Each row comes from the steps of one path. Every step used is in the known rows, and no mark comes twice. Write the path behind each row, first mark first.
Known rows
zifi > feriv > nuka: 3 -1 -1 -5 -5 -1 2 -14 -1 6 4 -9 2 -5 0 3 -3 -1 -18 7 -6 -3 -3 2 9 11 -1 4 6 -4 9 -1 -21 -14 4
zizeg > zugi > tuma: -2 -8 -2 2 -3 2 -2 -6 -5 4 4 7 -3 -2 -5 10 -1 2 -4 5 -8 -7 1 4 5 -6 1 3 5 1 4 -7 -8 -7 -1
bopef > nuka: 6 3 1 -5 -6 -5 0 -8 -8 2 13 -5 -4 -6 -1 6 12 6 -9 8 -7 -4 1 -3 2 9 7 -1 4 0 -3 -7 -7 -6 1
zavis > zolat > nafud > zonapeb: 10 1 0 -7 8 -4 3 4 -20 -1 -2 -12 -17 -9 -2 11 0 -1 -1 6 -4 -6 -7 4 0 20 3 7 -2 -8 5 5 5 -9 3
zugi > tuma: 1 -8 0 -2 -2 1 -1 -9 -3 1 2 8 -3 -4 -3 9 3 5 1 4 -5 1 1 0 4 -10 1 1 1 -2 2 -4 -11 -9 1
bopef > nuka > feriv > mobi > zavis: -4 -3 0 3 -17 -2 7 -1 -12 6 21 -9 0 -5 0 3 4 10 -8 10 -15 -16 4 1 5 6 9 5 16 2 -4 -6 -5 -10 -2
mobi > feriv > zizeg: -2 -6 7 2 -12 -1 2 -13 3 5 17 3 0 1 0 2 -3 1 -28 1 -9 1 2 -1 8 -1 3 7 1 2 -4 -7 -7 -21 2
zifi > zizeg > feriv: 4 -4 1 -1 -6 4 2 9 -5 7 12 -3 -12 -1 0 -6 -1 -4 -15 6 -9 -1 3 -6 7 11 3 -2 -1 3 0 1 -11 -11 5
zizeg > zifi > feriv > nuka > bopef: -4 -4 1 4 -13 -6 1 -16 -7 7 16 -3 8 -5 0 4 -7 -3 -22 4 -6 -7 -1 1 7 5 -2 3 14 -6 11 3 -13 -9 1
zolat > zavis > mobi: 5 -2 3 -3 -3 -2 3 -15 -9 9 5 -7 -14 -3 0 4 -4 3 4 5 -8 0 3 11 1 0 5 4 11 -2 -5 5 8 -11 -2
zugi > zizeg > feriv: 1 -1 3 1 -5 3 0 0 -9 7 -3 -5 -12 0 -1 1 -5 -3 -11 5 -9 -1 1 -3 3 11 4 7 0 4 1 1 -10 -6 4
zolat > zavis > mobi > feriv > nuka: 1 -2 3 -2 -8 2 2 -10 -6 12 17 -5 -4 -5 1 3 -4 2 -21 7 -11 0 3 5 8 3 -3 5 3 -1 -1 4 -19 -19 0
giber > bopef: 2 -3 -3 -1 -8 -8 4 -15 -4 6 7 -14 1 -1 -1 -7 12 1 -4 4 -1 -4 1 -4 -4 1 7 8 14 -5 4 -1 -6 -3 -1
feriv > zizeg > zugi > tuma: -4 -9 2 3 -5 1 -1 -12 1 5 6 12 0 1 -6 7 -2 1 -12 3 -9 -6 -2 4 6 -10 1 5 5 1 1 -10 -9 -12 0
giber > bopef > nuka > feriv > zizeg > zifi: -4 -8 3 3 -16 -7 1 -24 3 12 33 -10 5 1 -3 -9 6 0 -9 5 -11 -8 5 1 2 1 3 7 27 0 4 -9 -7 -5 2
zonapeb > nafud: -2 -3 -3 -10 -4 0 3 -8 -5 -4 0 -8 -10 -5 2 2 0 4 5 2 -3 4 3 2 -1 6 5 -1 12 0 3 0 -2 -10 1
zugi > zizeg > feriv > nuka > bopef: -8 1 3 5 -11 -3 1 -5 -12 6 6 2 2 -3 -1 1 -2 -3 -26 5 -6 -5 -5 -5 3 4 -1 5 2 -1 5 8 -19 -9 2
nuka > feriv > zizeg: -10 -7 4 3 -9 -3 4 -19 2 5 14 -1 2 1 -3 -5 1 3 -18 2 -9 -3 -1 1 6 -2 4 6 9 0 0 -3 -3 -11 3
zavis > zolat: 4 -2 1 -3 0 -8 4 -10 -10 1 3 -8 -13 -11 -2 6 3 0 15 5 1 -2 0 8 0 5 2 6 6 2 7 2 -1 -6 2
giber > bopef > nuka > feriv: -4 -2 -3 0 -10 -6 2 -16 -10 6 26 -16 6 -4 -4 -9 17 8 -14 7 -10 -7 2 -7 2 6 4 1 19 -4 3 -2 -9 4 0
zifi > zizeg > feriv > nuka > bopef > giber: -8 0 4 5 -14 1 0 5 -7 9 18 -4 0 -2 1 -2 13 -2 -40 7 -6 -10 1 -4 9 2 -2 -2 3 -6 -2 8 -23 -12 5
nafud > zonapeb: 6 2 -3 -5 -1 -2 3 -7 -11 4 -5 0 -7 -2 -1 10 0 1 -10 4 -6 -4 3 2 -1 14 9 4 -6 -5 0 -1 -2 -11 2
zavis > zolat > nafud: 6 -4 3 -5 7 -6 3 5 -16 -3 6 -18 -20 -13 -2 6 2 -1 8 6 -1 -5 -9 4 3 11 0 7 7 -3 8 6 8 -6 3
bopef > nuka > feriv: -4 -2 -1 0 -8 -3 2 -11 -11 3 23 -10 2 -6 -3 -2 11 9 -14 8 -11 -6 3 -4 5 7 4 -2 11 -1 1 -1 -6 0 1
zugi > zizeg: 1 -4 4 -1 1 -2 0 -5 -5 4 -11 7 -7 0 -2 14 -1 -3 -12 4 0 -4 2 5 3 4 3 7 4 2 -4 -1 -6 -5 3
mobi > feriv > zifi > zizeg > zugi > tuma: 0 -13 1 4 -5 8 -1 3 -1 4 16 17 -3 3 -5 11 -1 -1 -25 3 -9 -11 6 5 9 -5 -4 -4 6 2 2 -9 -12 -12 0
zavis > mobi > feriv: 2 -6 0 2 -10 1 1 -9 -9 8 13 4 -7 -2 0 5 -6 4 -8 4 -10 1 7 6 8 -4 1 1 3 1 -10 -2 -1 -11 -3
feriv > zifi: -1 -2 1 -1 -9 1 4 -12 2 -2 3 2 -10 0 -1 4 3 3 -7 3 -5 -12 4 9 -2 6 7 -1 7 3 5 -7 3 -9 0
zizeg > zifi > feriv > nuka > bopef > giber: -6 -2 2 5 -16 -2 0 -10 -5 9 20 -11 6 -3 1 5 6 -2 -32 6 -6 -12 3 2 9 3 -2 2 13 -9 3 4 -17 -9 4
zizeg > feriv: 1 0 -1 0 -10 2 1 -2 -9 6 7 -13 -11 -4 0 -7 -4 1 -3 6 -12 0 1 -6 2 11 7 3 -2 4 4 0 -6 -8 2
feriv > mobi > zavis: -1 -3 1 1 -15 -2 7 2 -8 5 8 -6 -5 -4 3 7 -1 6 -1 8 -10 -14 3 4 3 4 11 9 10 3 -4 -6 -1 -15 -2
zizeg > feriv > zifi: 0 0 0 1 -13 5 4 -8 -1 1 8 -6 -14 0 -1 -5 -1 2 -8 4 -12 -11 3 3 -2 12 7 -1 4 6 8 -5 -1 -8 1
mobi > zavis > zolat > nafud: 2 -2 3 -5 4 -7 5 8 -18 -3 13 -15 -17 -14 0 7 0 0 15 8 -3 -8 -8 3 3 11 3 11 13 -4 7 4 11 -7 1
giber > bopef > nuka: 7 3 -1 -4 -8 -8 1 -14 -7 4 17 -13 1 -4 -2 -3 19 5 -9 8 -6 -5 0 -8 -2 7 7 2 13 -5 -1 -7 -11 -2 0
zugi > zizeg > zifi > feriv > nuka > bopef: -4 -5 3 5 -10 -5 0 -15 -7 7 10 2 7 -3 -1 9 -8 -5 -26 4 -4 -8 -1 3 7 5 -4 6 15 -5 9 4 -16 -8 2
nuka > bopef: -6 -3 2 5 -10 -8 2 -9 -12 1 8 2 1 -4 0 5 1 2 -14 2 -2 -5 -1 -2 0 -1 5 2 5 -3 2 5 3 -6 -1
mobi > feriv > zifi > zizeg: 3 -10 4 1 -7 5 3 6 3 3 18 13 -8 3 -1 6 2 -3 -31 2 -5 -10 9 5 8 7 -1 -6 5 2 -2 -5 -8 -16 3
bopef > nuka > feriv > mobi: 1 -5 1 4 -13 -1 4 -5 -8 7 14 -18 -3 -5 -2 0 10 11 -24 8 -14 -13 1 3 7 5 2 -2 9 3 -3 -3 -12 -8 0
zugi > zizeg > feriv > mobi > zavis: -1 -2 3 4 -15 2 5 7 -11 8 5 -6 -9 -2 2 4 -6 3 -6 8 -14 -13 2 1 3 8 9 11 8 5 -4 -5 -7 -13 -1

Which path is each row?
1 -1 2 0 -10 -7 7 -4 -16 4 21 -12 -8 -12 -2 4 6 7 11 10 -9 -13 1 6 3 7 3 7 18 3 3 -2 -5 -7 0 | bopef > nuka > feriv > mobi > zavis > zolat
10 -7 0 2 -11 1 4 -8 -3 7 -3 -19 -6 -3 0 6 -4 4 -22 5 -11 -9 -1 7 9 9 1 1 7 0 1 -5 -8 -15 1 | zifi > feriv > mobi
-1 -8 5 1 -12 -4 1 -18 7 9 17 0 -3 1 -1 2 -5 -4 -1 4 -7 -5 5 8 3 0 5 7 15 3 3 -8 -2 -13 2 | feriv > zizeg > zifi
-8 2 1 4 -13 -4 2 -6 -12 6 13 -4 2 -5 0 -4 -1 0 -21 5 -8 -5 -5 -6 3 4 1 3 2 -1 8 7 -17 -10 1 | zizeg > feriv > nuka > bopef
-10 1 3 4 -13 -3 1 -5 -8 6 12 -6 3 -4 1 4 14 2 -33 6 -3 -11 1 0 5 -2 0 2 4 -7 -2 6 -18 -10 3 | feriv > nuka > bopef > giber
1 0 1 -3 -4 -8 6 -5 -13 1 12 -3 -10 -11 -1 7 1 1 24 7 -2 -6 2 6 0 5 6 11 13 1 6 0 2 -7 0 | mobi > zavis > zolat
-8 -2 2 5 -13 -4 2 -7 -12 5 19 2 7 -5 1 4 0 1 -33 3 -6 -5 0 -4 6 0 -2 3 2 -3 4 6 -16 -14 0 | mobi > feriv > nuka > bopef
0 -12 1 2 -2 6 0 2 1 4 9 18 -5 3 -6 10 1 -1 -15 4 -7 -12 3 8 7 -5 -2 -3 8 2 3 -9 -10 -10 1 | feriv > zifi > zizeg > zugi > tuma
10 -11 2 4 -11 1 2 -8 -1 11 -1 -15 -7 0 -1 11 -9 -2 -20 5 -11 -12 3 12 9 9 -2 4 15 2 2 -6 -10 -12 2 | zugi > zizeg > zifi > feriv > mobi
3 -8 4 -2 -4 2 4 4 5 2 9 14 -10 3 -1 5 5 -4 -20 3 -2 -12 6 8 4 6 2 -6 7 1 -1 -4 -5 -13 4 | feriv > zifi > zizeg
-1 -4 1 2 -9 -6 8 -4 -14 4 15 -12 -9 -11 -2 4 2 5 13 8 -7 -12 2 9 3 4 3 10 16 4 5 1 -2 -8 -1 | nuka > feriv > mobi > zavis > zolat
-4 -2 -1 1 -13 -1 4 -19 -2 1 23 -9 -1 0 -4 -8 15 8 -16 5 -10 -16 3 2 -2 8 5 -3 20 -1 7 -7 -4 1 -1 | giber > bopef > nuka > feriv > zifi
7 -8 -2 0 -9 -1 1 -17 -1 8 12 -13 -2 -3 0 6 -12 -3 -3 5 -9 -4 6 6 8 12 2 3 18 -4 10 -5 0 -7 2 | zizeg > zifi > feriv
1 -4 2 3 -16 2 7 13 -8 9 15 -5 -9 -2 3 0 -3 2 -8 9 -14 -13 3 -1 6 8 8 5 8 4 -4 -4 -8 -17 0 | zifi > zizeg > feriv > mobi > zavis
-7 -4 5 1 -10 -4 2 -20 0 5 21 -1 4 -1 -4 -5 7 6 -22 4 -11 -4 -2 -2 6 1 4 3 11 0 -3 -7 -7 -10 3 | bopef > nuka > feriv > zizeg
4 -6 3 1 -9 2 2 -10 -11 10 19 -7 -9 -3 1 6 -7 5 -16 4 -12 2 8 5 6 2 1 3 5 -1 -6 3 1 -15 -2 | zolat > zavis > mobi > feriv
0 -8 2 0 -7 0 4 -3 1 4 26 5 -2 3 -4 -6 15 0 -27 5 -5 -14 5 1 4 7 1 -7 19 -2 1 -4 -11 -5 3 | giber > bopef > nuka > feriv > zifi > zizeg
-8 -1 3 6 -13 -3 0 -4 -10 4 11 -7 0 -3 1 6 13 3 -27 4 -3 -10 3 -1 4 -2 3 0 5 -7 -4 6 -5 -6 2 | nuka > bopef > giber
8 2 0 -7 6 -4 5 7 -22 -1 3 -9 -16 -10 -1 12 -2 0 5 7 -6 -8 -5 3 0 21 6 10 2 -8 4 4 8 -10 2 | mobi > zavis > zolat > nafud > zonapeb
-3 -3 -1 3 -18 -4 7 -4 -11 8 24 -15 3 -4 0 -3 10 10 -8 10 -14 -17 3 -2 2 4 9 8 22 -1 -2 -6 -7 -7 -3 | giber > bopef > nuka > feriv > mobi > zavis
5 -3 0 4 -15 3 4 2 -6 9 1 -21 -14 -3 1 -4 -1 4 -15 7 -15 -8 -1 1 4 8 4 2 -1 7 0 -2 -11 -14 0 | zizeg > feriv > mobi
-5 -7 4 2 -14 -4 1 -21 3 10 30 -4 2 -1 -3 -3 1 0 -8 5 -12 -7 6 5 5 2 3 4 21 2 3 -8 -5 -7 3 | bopef > nuka > feriv > zizeg > zifi
7 -9 1 0 -5 0 -1 -15 -1 8 5 -6 -2 0 -1 12 -14 -6 -10 4 -7 -5 6 8 9 13 0 6 19 -3 7 -5 -4 -5 4 | zugi > zizeg > zifi > feriv
0 -11 0 1 0 3 -1 4 -3 6 7 15 -3 0 -5 10 1 -2 -13 5 -6 -7 2 4 8 -7 -2 -1 5 0 0 -6 -12 -10 2 | zifi > zizeg > zugi > tuma
-10 0 3 6 -16 0 0 -3 -9 7 20 -6 5 -4 2 5 12 2 -43 5 -5 -10 4 -3 8 -1 -2 1 2 -7 -3 6 -20 -12 2 | mobi > feriv > nuka > bopef > giber
-8 -11 1 5 -6 2 -1 -13 -1 6 12 9 3 1 -7 3 -1 3 -15 4 -11 -7 -1 3 7 -11 0 4 9 1 3 -8 -9 -9 1 | nuka > feriv > zizeg > zugi > tuma
-5 -9 0 5 -6 2 4 4 -2 7 16 6 -5 3 -5 2 0 -4 -28 5 -8 -21 6 10 7 9 2 -3 15 4 3 -6 0 -6 1 | nuka > feriv > zifi > zizeg > zugi
-5 -13 0 4 -3 6 0 0 -1 4 15 15 -2 3 -7 6 2 0 -19 4 -9 -14 4 7 8 -6 -3 -4 12 1 4 -7 -10 -6 1 | nuka > feriv > zifi > zizeg > zugi > tuma
-6 -4 4 1 -11 -7 3 -24 0 6 24 -6 7 1 -4 -11 12 5 -23 4 -10 -5 -3 -5 4 0 4 5 17 -3 -1 -7 -9 -8 2 | giber > bopef > nuka > feriv > zizeg
0 -5 1 3 -13 5 4 -13 -1 3 12 7 -11 2 -2 4 -3 4 -12 3 -11 -10 8 12 3 0 2 -3 8 4 -3 -7 3 -11 -3 | zavis > mobi > feriv > zifi
-7 -4 1 5 -11 -6 2 -17 -3 10 22 -9 6 2 -6 -8 6 1 -27 6 -13 -15 -2 0 4 4 5 7 19 1 1 -10 -4 -5 0 | giber > bopef > nuka > feriv > zizeg > zugi
-4 -11 3 5 -8 4 -2 -10 -1 6 14 11 1 1 -5 8 -4 2 -21 3 -11 -4 1 2 8 -10 -1 5 4 2 0 -11 -12 -15 0 | mobi > feriv > zizeg > zugi > tuma
-1 -2 0 -1 -9 1 2 -10 -4 10 12 3 -2 -4 0 2 -2 2 -15 7 -9 -1 3 6 9 -2 -3 3 2 1 -4 -1 -21 -16 0 | zavis > mobi > feriv > nuka
-5 -2 1 3 -10 -6 2 -14 -9 4 9 -2 8 -5 0 4 -4 0 -27 4 -4 -6 -5 -2 7 4 -1 3 8 -7 8 5 -13 -11 1 | zifi > feriv > nuka > bopef
0 -10 5 4 -16 -1 1 -19 4 13 24 4 -4 2 -1 1 -10 -3 -4 3 -12 -2 8 10 7 -5 1 6 16 4 -4 -9 -2 -15 0 | zavis > mobi > feriv > zizeg > zifi
-2 -2 0 -1 -9 1 2 -5 -4 7 15 -3 1 -6 1 4 0 2 -26 7 -8 -2 3 -1 8 5 -2 5 -2 1 3 -1 -24 -18 2 | mobi > feriv > nuka
-3 -11 3 5 -8 4 -2 -13 -2 8 11 16 -2 3 -6 7 -6 2 -13 3 -12 -4 1 7 10 -15 -2 4 6 2 -6 -11 -8 -13 -2 | zavis > mobi > feriv > zizeg > zugi > tuma
1 -9 7 3 -15 -1 1 -19 2 14 29 -4 -6 1 0 2 -11 -2 -11 3 -13 -1 9 9 5 0 0 8 17 2 -2 -4 0 -18 0 | zolat > zavis > mobi > feriv > zizeg > zifi
3 -1 2 1 -11 -4 7 0 -15 5 12 -14 -15 -11 0 2 -1 3 17 9 -9 -9 0 5 1 8 5 10 11 6 5 0 -4 -11 0 | zizeg > feriv > mobi > zavis > zolat
3 -7 2 3 -14 0 5 -3 -6 9 8 -6 -3 -1 2 13 -11 0 -6 8 -12 -16 5 9 7 9 6 11 21 1 -1 -8 -4 -13 0 | zugi > zizeg > zifi > feriv > mobi > zavis
1 -9 2 5 -7 4 3 3 -2 9 15 13 -10 5 -4 6 -5 -5 -25 5 -10 -18 7 14 9 5 0 -3 12 5 -5 -8 1 -11 -1 | zavis > mobi > feriv > zifi > zizeg > zugi
